Known rows, with every way that one mark hangs from another
dobal{figu}: [-0.51 -0.32 -0.26 -0.93 -0.33  2.68  2.67 -0.18  1.08 -0.68  0.15  0.21
  0.69 -2.77  1.51 -0.19  0.01 -3.25  0.43 -0.12 -0.46]
kadidi{vuda{figu gaget}}: [ 0.07  1.34  0.93 -0.35 -1.55 -0.59 -1.26  2.66 -0.57 -0.99  1.03 -0.04
 -1.12  2.99  1.14 -0.29  1.36 -2.51  1.20  0.29 -4.36]
tulif{bona dobal{figu{vuda{gaget}}}}: [ 1.94  0.34 -1.45  2.94  1.06  1.30  3.09 -3.12 -1.05  1.23  0.66  2.03
  1.18 -1.32  4.20  1.78 -1.74 -0.64 -2.17 -0.31  0.22]
rogu{vuda{figu{bona} gaget{tulif{dobal}}}}: [-0.49  1.78 -2.14 -0.57 -0.04 -1.52 -4.38  1.10 -1.50 -0.20  0.00 -0.26
 -0.51  0.56 -1.88 -0.96  0.23  0.44 -0.04 -0.22  0.60]
kadidi{figu}: [-0.60 -0.05  1.01 -1.31 -0.57  0.64 -0.30  2.12  1.41 -2.03  0.49 -0.10
 -0.09 -1.23  0.51 -0.51  1.14 -1.34  1.08 -0.06 -0.13]
figu{dobal{tulif}}: [-0.69 -1.01  2.30 -0.66 -0.06 -2.00  1.17 -0.38  0.38  1.83 -0.59 -0.76
  0.63  1.28 -1.22 -0.20 -0.33  0.06 -0.35 -0.40  0.67]
gaget{tulif{dobal{figu}}}: [-2.24 -0.11 -1.70 -1.55  0.39 -0.54  1.75 -0.62 -0.72 -4.35 -0.24 -0.16
  1.13 -1.96  2.70  0.93 -1.52 -2.36 -0.45 -0.87  2.40]
tulif{bona dobal{figu{vuda}}}: [ 0.96 -0.69 -2.00  2.45  1.08  4.26  3.77 -1.63  0.61  0.81  0.23  1.63
  1.90 -4.25  4.62  1.51 -2.05 -0.33 -1.90 -0.58  2.00]
kadidi{vuda{figu{dobal}}}: [-1.38 -0.73  2.14  0.42 -0.28  2.13 -0.92  5.71  0.83 -0.91  0.32 -1.37
 -0.51  0.60 -0.16 -0.81  0.68 -1.41  1.04  0.09 -1.90]
gaget{figu tulif{dobal} vuda}: [ 0.63 -0.17 -2.52 -1.33 -0.12 -1.23  1.84 -0.72  0.31 -6.46 -1.46 -1.05
 -0.23  0.51  1.42  1.65 -2.27  2.95  0.03 -0.73  3.21]
vuda{gaget{figu{dobal{tulif}}}}: [ 1.62  0.05  0.81 -0.66  0.89 -4.74  0.48 -1.55 -1.45  0.76 -0.08  0.03
 -0.52  4.25 -1.13  0.89 -0.69  3.23 -0.51  0.34  0.24]
bona{tulif{dobal{figu{vuda{gaget}}}}}: [-0.50 -0.18  0.27  0.99  1.92  0.33  1.98 -4.66 -1.54  1.06  0.10 -0.13
  1.01  1.02  3.14  1.74 -0.47 -1.01 -0.76 -0.62 -0.54]
kadidi{figu{bona{tulif}}}: [-1.46 -1.09  2.61 -0.93  1.18  0.20 -1.64 -0.16  0.78  2.64 -0.09  0.97
 -0.16 -1.53 -0.37 -1.09  1.67  2.14  0.42  0.40  0.14]
tulif{dobal{figu{vuda}}}: [ 0.49 -0.91 -1.09  1.14  0.71  4.28  2.30 -0.78  0.99  0.47  0.05  0.16
  1.29 -2.74  3.69  1.45 -0.93 -2.38 -0.22 -0.90  0.99]
vuda{figu{bona} gaget{tulif{dobal}}}: [ 0.13  1.08  0.65 -0.46 -0.31 -3.85 -3.37  0.77 -2.22 -0.62  0.59  0.64
 -0.34  1.10  0.42  0.08  0.64  0.05 -0.73  0.01  0.08]
figu{bona{tulif} dobal vuda}: [-0.56 -3.16  3.80  1.75  1.43  2.20  0.66 -2.29  1.41  6.81 -1.22 -0.20
 -0.04 -0.01 -1.63 -0.03  1.19  1.41  0.40  0.21  0.42]
gaget{figu{bona} tulif}: [ 0.68 -1.11 -1.21 -1.96 -0.26 -1.25  0.27 -1.17  0.83 -0.07 -0.80  1.13
 -0.97 -0.64 -0.27  0.36  0.07  2.34  0.90  0.61  2.26]
rogu{vuda{figu}}: [-0.42  1.15 -1.88 -1.27 -1.19  4.44 -1.34  2.65  1.72 -1.99  0.40 -1.95
  0.13 -2.20 -1.74 -1.66  1.02 -2.03  1.39 -0.17 -0.44]
rogu{vuda{figu{bona dobal} gaget{tulif}}}: [-0.52  0.31  0.20  0.13  0.05 -1.56 -4.34  2.62 -0.76  1.31 -0.18 -0.70
 -1.60  1.13 -4.74 -1.26  0.79  0.88  0.88  0.64 -0.33]
vuda{figu}: [ 0.13  0.49  0.97 -1.18 -1.37  2.16 -0.24  2.49  1.09 -2.55  0.91 -1.10
  0.32 -1.52  0.57 -0.78  1.43 -2.56  0.78  0.05 -0.77]
kadidi{figu vuda{gaget}}: [-0.66  0.79  1.19 -0.57 -0.75 -2.20 -1.29  2.42 -0.27 -0.58  0.54  0.75
 -1.50  3.21  1.09 -0.07  1.07 -1.53  1.48  0.16 -3.51]
figu{vuda}: [ 0.93 -1.24  0.40  0.19 -1.50  2.87  2.21 -1.67  2.36  1.27 -0.40 -0.42
  0.23 -0.50  1.03  0.80  0.98 -3.04  1.44 -0.32 -0.56]
dobal{figu tulif{bona}}: [ 0.46 -0.11 -1.77 -0.27  0.27  0.33  3.41 -2.52  0.04  0.94  0.46  2.77
  1.48 -3.19  3.12  0.37 -1.99  1.07 -1.95  0.16  1.04]
bona{tulif}: [-2.36 -0.49  1.90 -1.67 -0.08  0.20  2.45 -3.49  0.52 -0.52 -0.57 -1.41
  0.94  0.38 -0.05 -0.69  1.07 -1.59  0.43 -0.31 -0.12]

Rows
[-0.88 -0.31 -0.73 -0.94 -1.16 -1.44  1.97 -1.02  0.41 -5.05 -1.60 -1.45
  0.27  0.34  0.89  0.87 -1.53 -0.38  0.00 -1.17  1.94] : gaget{tulif{dobal} vuda}
[ 0.63  0.27 -1.20  1.45 -0.40 -3.24  2.13 -4.28 -1.46 -1.28 -0.19  0.98
  0.57  1.68  2.73  2.23 -1.32 -0.32 -1.39 -0.53  1.65] : figu{vuda{gaget{tulif{bona dobal}}}}
[ 2.45 -0.63  1.20  0.58 -1.39  3.37 -1.19  2.96  2.03  1.10 -0.24  0.56
 -0.87 -2.78 -0.40 -1.00  0.88  1.35  0.60  0.48 -1.43] : gaget{vuda{figu{bona}}}
[ 2.50 -1.67  3.03  1.93  1.03 -3.14 -3.45  0.87 -0.09  7.15  0.23  2.59
 -1.46  2.26 -1.01  1.04  0.65  3.80  0.11  0.61 -0.83] : kadidi{figu{bona dobal{tulif} vuda{gaget}}}
[ 0.08 -2.44  0.86  0.81  1.26  4.13  1.49 -3.36  1.54  5.69 -0.51  1.90
  0.30 -3.20  1.66  0.54  0.64  0.56  0.51  0.42 -0.25] : dobal{figu{bona{tulif} vuda}}
[-0.51  0.33 -1.58  1.17  1.21  2.42  3.64 -1.04 -0.43 -0.90  0.31  1.10
  2.29 -4.23  3.67 -0.06 -2.05 -0.63 -2.63 -0.59  1.98] : tulif{bona dobal{figu}}
[-0.86  0.35  2.21 -0.76 -0.66 -4.02 -1.65  2.23 -1.59 -4.04  0.69 -1.46
 -0.89  2.75 -1.64  0.42  0.84 -1.59  0.59  0.40 -0.70] : vuda{figu{dobal} gaget{tulif}}
[-1.97 -0.83  1.39  0.33  1.84  3.73 -2.99  2.02  0.72  3.36 -0.50 -1.69
 -0.03 -1.73 -4.40 -2.49  1.17  2.50  0.38  0.38  0.32] : rogu{vuda{figu{bona{tulif} dobal}}}
[-0.86  1.28 -1.38  0.57  0.01 -1.64 -1.34  1.42 -1.24 -3.27  0.33 -0.79
 -0.40  0.67 -3.06 -0.63 -0.72  0.98 -0.53  0.54  0.62] : rogu{vuda{figu{dobal} gaget{tulif{bona}}}}
[-1.01  0.13 -0.14  0.00  0.01  4.00 -1.58  4.32  1.42 -1.15  0.10 -2.83
  0.09 -1.49 -3.49 -1.80  0.68 -1.16  1.01 -0.10  0.12] : rogu{vuda{figu{dobal}}}
[ 0.41  2.22 -1.33 -0.83 -1.24  1.35 -1.95  1.34  0.05 -1.36  0.75 -1.52
 -0.49  0.69 -2.14 -1.37  1.35 -2.41  1.18  0.07 -2.31] : rogu{vuda{figu gaget}}
[-0.16  1.28  0.35  0.44  0.03  1.05 -2.31  2.97 -0.34 -0.49  0.47 -2.39
 -0.55  1.36 -4.07 -1.48  1.02 -1.28  0.75  0.11 -1.67] : rogu{vuda{figu{dobal} gaget}}
[-0.11  1.89 -1.00  0.10 -0.29 -3.84 -0.43 -0.29 -2.67 -5.01  1.08  0.41
  0.69  0.64  2.23  0.71 -0.95  0.26 -2.04 -0.11  1.17] : vuda{figu gaget{tulif{bona dobal}}}
[-0.91  1.60 -3.14 -0.56 -1.22 -2.33  1.42 -3.65 -0.57 -1.97 -0.64  0.06
 -0.19  1.23 -1.76 -0.37 -0.77 -0.84 -0.14  0.05  0.46] : rogu{vuda{gaget{tulif{bona}}}}
[ 0.01  1.44 -4.01 -2.32 -0.57 -2.34  0.03 -2.39 -0.39 -3.74 -0.67 -0.99
 -1.31  2.74 -2.18  0.29 -0.40  0.66  1.61  0.15  0.80] : rogu{vuda{gaget{figu tulif}}}
[ 1.56 -2.79  2.45  1.61  0.40  0.37 -0.17 -0.89  1.65  8.09 -0.95  1.54
 -0.25  0.18 -0.93  0.50  0.11  2.21  0.03  0.11  0.59] : figu{bona dobal{tulif} vuda}
[ 1.03  0.63  1.69  0.56 -1.12 -0.35 -2.78  2.77 -0.28  3.71  0.70  1.53
 -1.60  1.86  0.38 -0.89  1.80 -0.68  0.91  0.75 -4.32] : kadidi{vuda{figu{bona} gaget}}
[ 2.24  0.27 -0.03  0.68  1.40 -4.68  1.87 -2.34 -1.78  1.17  0.19  1.58
  0.09  2.70 -0.23  0.93 -1.82  5.30 -2.21  0.73  1.27] : vuda{gaget{figu{dobal{tulif{bona}}}}}
[ 0.79  1.51 -1.14  1.01  0.56 -1.31 -1.62  0.96 -1.29  0.98  0.69  0.22
  0.21  1.03 -2.43 -0.94 -1.02  3.01 -1.68  0.44 -0.08] : rogu{vuda{figu{dobal{tulif{bona}}} gaget}}
